Each row was made from one small tree. The marks that hang from a mark follow it in brackets, in alphabetical order. Every link used is in the known rows. Write each row's tree.
Known rows:
G[H[N[F]]]: [-0.09 -2.26  1.02  2.65 -1.01  1.96 -0.71  1.27  0.54  1.11 -2.84  0.58
 -0.93  1.45 -1.85  1.09  3.04]
H[G N[F[W[B]]]]: [-0.59 -1.73  1.88  2.25  0.71  2.85  3.50  0.63  2.56  0.34 -0.89  1.91
 -2.41 -0.91 -2.31 -0.11  5.42]
X[J N[F[W[B]] H[G]]]: [-0.05 -1.51  2.39  2.07  0.41  3.10  1.21  0.42  2.89 -1.00 -1.56  0.95
 -2.20 -1.78 -0.56 -0.79  4.47]
H[G N]: [ 0.85 -0.85  1.21  0.87 -0.38  0.32  2.80  0.34  3.40  2.18 -1.47  1.55
 -1.52  0.30 -1.72 -1.07  3.58]
F[W]: [ 2.57 -1.68  0.23  0.87 -0.16  3.35  2.17  0.01  0.47 -0.08  0.04  1.25
 -2.63  1.41 -1.67  0.61  4.37]
J[X[N[H]]]: [ 3.22 -1.48  2.29  1.81 -2.46  0.47  0.26  1.54  1.36  2.10 -2.20  1.52
 -1.19  1.26 -0.73 -0.98  3.72]
W[B[N]]: [ 1.47 -2.03  1.61  1.91  0.05  2.13  3.04  0.01  0.76  2.06 -0.10  3.42
 -1.90  1.87 -0.25 -1.97  3.34]
J[X[N[F[W] H]]]: [ 3.01 -1.60  3.04  2.51 -2.22  3.31  0.14  1.44  1.01  0.58 -1.64  1.00
 -1.91  0.94 -1.56  1.60  4.73]
B[N[H] W[F]]: [ 2.35 -1.15  1.39  1.75 -1.69  2.30  0.83 -1.32  1.88  2.62 -0.50  1.93
 -1.41  4.43 -0.27  1.57  1.65]
F[N W]: [ 1.87 -1.52  2.34  0.45 -0.38  3.49  1.34  1.86  1.41 -0.26  0.13  2.04
 -2.55  1.59 -1.07  0.99  4.55]
W[B[N[H]] F]: [ 1.58 -1.29  1.68  2.09 -1.04  1.63  0.62 -0.48  1.58  1.75 -1.32  3.50
 -0.67  1.91 -0.15 -2.10  3.25]
X[N]: [ 1.90 -1.39  2.62  1.50 -0.93  1.60  0.72  1.05  1.16  2.55 -1.80  2.01
 -1.63  1.88 -1.21 -0.49  3.03]
X[J N[F]]: [ 0.79 -1.69  3.30  2.40  0.26  3.49 -0.54  0.56  1.53  0.37 -3.37  1.14
 -2.52  1.49 -1.95  1.43  1.71]
G[H[N]]: [ 0.65 -1.75  0.04  1.71 -0.72  0.59  0.09  1.39  0.77  1.24 -2.00  0.59
 -0.94  1.20 -0.66 -0.25  3.43]
N[F H[G]]: [ 1.08 -1.81  0.80  1.42 -2.29  1.64  0.71 -0.79  2.15  1.57 -1.85  1.19
 -0.76  0.24 -2.36 -1.22  3.44]
G[H]: [ 1.16 -2.24 -0.95  1.49 -1.31  1.36 -0.08 -0.05 -0.01  0.68 -1.57  0.74
 -1.15  1.54 -1.22 -0.65  2.68]
F[W[B[N[H[G]]]]]: [ 1.83 -0.93  0.69  0.95 -0.41  2.00  3.85 -0.29  2.61  1.15  1.62  2.46
 -1.40 -0.63  0.97 -2.50  5.32]
H[N]: [ 1.52 -1.65  1.42  1.39 -0.24  1.09  1.68  1.33  1.27  1.71 -1.72  1.49
 -1.83  1.52 -1.47 -0.26  3.83]
N[F[W[B]]]: [ 0.58 -2.99  1.16  2.46  0.21  4.49  2.25  0.14 -0.24 -0.63 -0.72  2.00
 -2.83  0.73 -2.68  0.28  4.94]
G[H[N[F[W]]]]: [ 0.39 -1.95  0.79  2.33 -0.53  3.41  0.09  1.41  0.48 -0.30 -1.39  0.16
 -1.72  0.89 -1.43  2.45  4.40]

Write each row's tree:
[ 0.72 -0.34  2.38  0.51 -2.26  0.61 -0.59  0.22  4.39  1.28 -2.34  2.77
 -0.31  0.97 -1.54 -1.33  3.00] | W[F[N[H[G]]]]
[ 1.69 -1.47  0.65  1.19 -1.66  3.07  1.48 -0.69  2.04  0.18 -0.47  0.75
 -1.44 -0.34 -1.96  0.19  4.82] | N[F[W] H[G]]
[ 0.51 -1.73  2.70  1.37 -0.95  2.72  0.28  0.13  2.36  1.39 -1.74  2.37
 -2.46  4.48 -2.28  2.50  1.60] | B[W[F[N]]]
[ 1.44 -1.70  1.78  1.76 -1.96  2.58  2.38 -1.55  2.65  3.19  0.15  1.43
 -1.55  2.66 -0.73  1.13  2.04] | B[N[F H[G]] W]
[ 1.85 -2.38  3.01  3.18 -1.48  3.00  0.99  1.77  0.61  0.14 -1.52  1.69
 -2.02  0.11 -1.32 -0.09  5.53] | J[X[N[F[W[B]] H]]]
[ 1.17 -1.23  1.95  0.04 -2.11  0.31  0.76  1.13  3.28  1.56 -0.92  2.07
 -0.76  0.16 -0.69 -2.16  3.83] | F[N[H[G]]]
[ 2.34 -0.70  2.90  2.02 -2.36  2.50  1.29  0.47  3.21  1.03 -1.47  1.12
 -1.62 -0.23 -1.65  0.76  4.50] | J[X[N[F[W] H[G]]]]
[ 0.55 -1.74  1.97  2.12 -1.36  1.91  2.30 -0.66  2.37  2.39 -0.57  3.00
 -0.79  0.18 -0.66 -2.54  3.65] | W[B[N[F H[G]]]]
[ 0.88 -0.47  1.43  1.62 -1.22  0.78  1.76 -1.48  3.71  2.22 -1.15  3.62
 -0.37  0.70 -0.36 -2.91  2.97] | W[B[N[H[G]]] F]
[ 1.21 -2.49  1.82  0.96 -0.57  2.29  1.15  2.60  0.70 -0.62  0.33  2.31
 -1.93 -0.03  0.14 -1.70  6.11] | F[N[H] W[B]]
[ 2.33 -1.69  1.91  0.40 -1.33  2.60  0.33  2.32  1.24 -0.25  0.24  1.52
 -1.70  0.84 -0.03 -0.01  5.36] | F[N[H] W]
[ 0.44 -2.26  0.45  1.79 -0.91  2.85  2.31 -0.41  1.62 -0.14 -0.39  1.51
 -1.68 -1.18 -1.85 -1.60  5.51] | N[F[W[B]] H[G]]
[ 2.50 -1.86  3.34  2.79 -2.75  1.91 -0.64  1.31  1.12  1.90 -3.12  1.46
 -1.29  1.47 -1.86  0.25  3.45] | J[X[N[F H]]]
[ 2.04 -2.14  1.10  1.71 -0.85  1.28  1.93  0.46  0.58  2.04  0.08  2.86
 -1.08  1.14  0.67 -2.88  4.16] | W[B[N[H]]]
[-0.41 -1.23  2.30  1.14 -1.44  0.38  0.23  0.49  3.90  0.99 -2.23  3.45
 -0.60  0.08 -1.41 -3.03  3.72] | W[B F[N[H[G]]]]
[ 0.68 -1.00  2.70  1.69 -0.91  1.89 -0.35  0.02  3.43  0.76 -3.07  0.61
 -1.28 -0.41 -1.16 -0.46  2.36] | X[J N[F H[G]]]
[ 0.68 -0.89  2.00  1.55 -0.17  3.10  2.71  0.38  3.07  0.67 -0.97  1.08
 -2.19  0.05 -2.42  1.56  4.66] | H[G N[F[W]]]
[ 1.13 -3.09  0.73  2.25 -0.81  3.64  1.19  0.60 -0.40 -0.61 -0.62  1.56
 -1.93  0.00 -1.66 -0.74  5.73] | N[F[W[B]] H]
[-0.33 -1.86  2.94  1.80 -0.36  2.11  0.14  0.97  2.03  0.46 -2.54  3.99
 -1.78  1.95 -2.31 -1.17  3.06] | W[B F[N]]
[ 1.83 -1.54  2.72  1.95 -0.24  4.06 -0.77  1.17  1.25 -1.09 -1.85  0.04
 -2.24  0.30 -0.48  1.77  3.93] | X[J N[F[W] H]]
[ 1.58 -2.31  2.37  2.40 -0.85  4.21  2.27 -0.96  0.81  2.73 -0.14  1.88
 -2.71  4.54 -1.56  2.97  1.50] | B[N[F] W]
